(in the rows, 128 means zero)
Known rows, with every step that occurs:
Z T S: [118 121 142 107 136 146 131 126 139 150  92 130 132 162 195 144 105  75
 156  96 105 139 154 101 138 102 126  98 119]
S T Z Y L R: [186  86 117 148 112  81  90 188  65 110 110 198 168  85 129 162 130 126
 111 210 120 138 142 141  81 148 124 121 147]
D L Y: [ 86 154 108 112 128 121 143 108 177  73 154  68 101 109 127 111 146 143
 133 114 119 166 116  94 102  91 120 135  99]
D L Y Z: [ 97 132 102 114 120 131 135  86 186 106 151  65 109 108 119  96 144 162
 128 111 130 101  99  90 120 127 132 156  79]
Y L R Z: [156 107 129 142 116 113 108 192 144 131 138 179 134 125 101 145 176 104
  65 177 113 181 137 143 157 155  80 111 158]
S T: [130 133 143 153 118 102 171 135 158  89 146 165 100 115 143 168 123  78
 145  95 113 121 121 132 118 149 123 131 108]
R Z Y L: [176 111 136 156  96  69  85 169  86 123  98 190 119 149  81 168 140 133
  92 126 112 157 126 113  89 136 103  97 142]
K S T Z D L: [142 153 107 170 113 106 120 113 120  36 127 123 120  98  89 156  79 164
 163  85 163  59 111 142 120 134 163 112  91]
R L: [105 138 171 126 149 114 195 136 113 102 161 148 109 133 113 168 132 131
 138 149  95 121 149 109 136 139 136 180 121]
Y L R Z D: [138 115 123 170 125 124  69 178 120 119 136 155 149 140  85 161 142 101
  65 138 138 158 134 166 168 152 106 101 159]
K L: [138 153 143 109 121 129 154 132 142 140 136 128  92 131 139 109 116 114
 150 145 111 129 153 123 151  98 133 128 171]
D Z T S K L: [138 163 165  71 143 182 174  97  85 240  52 157 132 134 185 121 110 108
 177 126 149 151 202 158 128  92 161  47 201]
K S T Z Y L: [199 127 136 165  92  84 127 150  62  82  87 197 117  95 120 156  85 154
 123 161 142  82 144 133  66 137 128 120 146]
R L Y Z: [ 86 120 149 123 164 140 172  85 134 132 164  99 120 123 135 106 134 147
 122 151 135  75 139 106 129 154 145 225 103]
Z T: [120 134 143 119 126 150 150 119 154 112 108 130 131 127 157 113 118 104
 117  97 104 125 131  96 144 116 116 111 121]
S T Z: [157 108 136 142 134  76 123 138 135 116 156 156 127 109 144 160 131 116
 155 126 109 110 137 101 125 141 152 145 105]
D Z Y L R: [166 118 127 116 105 147 155 161  64 134 115 171 141  53 107 146 131 127
  72 189 112 155 182 140 100 146 102 107 189]
Y Z D: [123 124 134 159 124 138 117 101 138 140 163  96 121 143 108 149  89 137
 119  69 129  46 115 120 170 154 159 162 110]
R L Y Z T S: [ 72 100 146 103 185 170 142  71 124 161  94 106 151 155 202 108 113 102
 156 136 149  84 162 109 122 142 154 175  97]
T S K L R: [139 150 146  84 128 156 172 163  94 228 120 151 116 173 163 136 126 119
 174 195 128 181 151 201 150  95 133 107 201]
Z T S K: [124 146 165  99 134 148 168 125 110 191  82 153 136 184 182 162 113 114
 166  99 117 162 136 138 123  92 136  80 134]
K L R Z T S: [144  99 109  98 138 160  80 154 131 191  67 164 151 164 165  83 140  62
 150 159 146 159 151 168 168 132 109  73 170]
Y L: [135 138 160 135 116 114 147 158 141 114 139 147 111 128 138 171 129 114
  95 145  91 153 160  98 135 102 117 113 150]
D L: [116 148 121 122 105 107 162 141 164  78 150 112 101 119 102 155 143 146
 140 111  88 147 108  89 131 105 125 111  96]
L R: [129 121 125 118 118 148 168 164 147 121 175 125 122 111 126 125 143 113
 108 162  96 144 126 138 157 140  97 156 141]

Rows:
[162 106  77 138  87  90 105 172 106  91 118 158 130 122  42 130 170 156
 121 140 114 164  72 140 101 162  88 104 104]
D L R Z Y
[131 111  89 121 115 144 112 154 168  88  95 149 160 115  94  94 180 122
 103 126 120 168  84 128 154 155  85  67  95]
D L R Z T
[116 133 101 110 106 134 165 168 162  78 160 116 124 103  99 133 157 139
 125 156  95 163 104 128 146 127 101 122 111]
D L R
[172  92  98 147 101 103 108 171  91 130 134 173 128 137  72 121 155 128
 106 141 118 149  93 152 111 171  82 140 132]
L R Z Y
[ 64 129 149 148 175 151 132  69 113 123 163  79 132 134 120 125 102 145
 123 119 167  54 139 135 137 156 171 220 102]
R L Y Z D
[142 115 136 139 127 124 112 127 157 124  95 161 134 148 125 110 153 100
 109  81 119 136 114 105 147 144 103  97 112]
R Z T
[102 118 125 115 140 172 128  65 174 138 110  83 144 114 181  49 121 117
 107 102 140  81 119  97 133 136 120 159 102]
L Y Z T
[139 123 136 140 144 100  75 127 105 136 176  93 142 140 118 157  99 155
 139 105 118  97 149  93 155 106 173 152 124]
T Z D
[195 123 120 156  98  87 144 128  70  86 114 180 110  98 115 133  80 160
 155 127 143  59 117 139  72 151 134 148 122]
K S T Z Y
[155 146 139 107 121 164 130 147 114 196  70 184 153 145 115  63 164 132
 123 162 148 174 107 199 161 137 101  68 189]
S K L R Z T
[110 119 121 119 137 142 141  84 169 144 167  80 109 118 151  86 130 132
 115 114 132  86 117  99 133 141 126 193 108]
L Y Z
[ 96 137  96 154 153  88  64  99 141  62 145  76 145  95 128 142 120 136
 155  89 166 123 121 117  87 110 176 124  76]
S T Z D L Y
[112 185 153  96 138 143 168 100 125 180 134 108  98 140 156  80 128 153
 149 152 150 170 137 158 106  72 134 133 187]
S K L Y
[ 99 157 118 147 115 120 119 124 144  67 149  85 115 132  81 171 108 145
 137  73 115 125 109 114 139 106 153 103  98]
Z D L
[ 90 142  95 156 140 102  59 103 160  80 141  73 124 142  78 124 145 138
 119  58 166 154  99 124 114 120 130 112  88]
R Z D L Y
[115 163 148  96 138 188 145  61 136 203  75 103 141 136 175  28 122 155
 138 137 168 103 115 155 131 109 144 120 164]
S K L Y Z T
[152  99 114 132 122 120 126 171 146 134 165 154 123 132  93 122 174 107
  98 141 112 155 108 144 164 167  83 142 132]
L R Z
[ 96 136  97 125 154 104  57 100 131  93 165  39 147 116 117 119 121 178
 144 106 147 132 133  83 114  76 172 145  94]
T Z D L Y
[ 95 102 120 107 155 170 111  74 157 178  97  85 144 150 216  87 107  87
 145 101 147  96 141 101 128 120 136 141 104]
L Y Z T S
[186 105 137 158 110  50  90 163  70 109  97 193 143 108 131 185 111 136
 130 162 116 122 149 106  66 129 147 109 134]
S T Z Y L
[117 148 142  88 142 152 142  88 120 252 114  99 107 180 185  99 112 143
 187 150 162 125 145 164 122  95 163 143 164]
T S K L Y Z
[ 76 143 161 121 172 129 179 106 127  99 168 103 111 120 140 125 139 128
 129 153 128 139 154 112 109 119 130 201 121]
R L Y
[ 91 131 121 149 147 153 101  68 149 134 170  52 124 131 133 103  97 132
 112  75 162  67 118 124 143 136 149 185 113]
L Y Z D
[146 115 137 108 131 154 127 157 111 211  82 184 158 186 148 138 162 106
 138 132 134 191 111 181 146 146 104  73 141]
L R Z T S K
[101 145  99 137 116 148 124 150 140  67 159  87 136 108  83 153 124 139
 117 117 124 142 100 150 156 129 126 116 114]
Z D L R
[156 131 148 140  98  98 129 162  87 108 106 164 112 127 116 174 106 139
 103 147  95 146 141 105  86 106 115 110 152]
Z Y L
[112 119  91 140 108 160 117 125 149 101 157  85 142 112  77 133 120 160
 111 119 131  80  85 149 176 166 139 137  92]
Y Z D L R
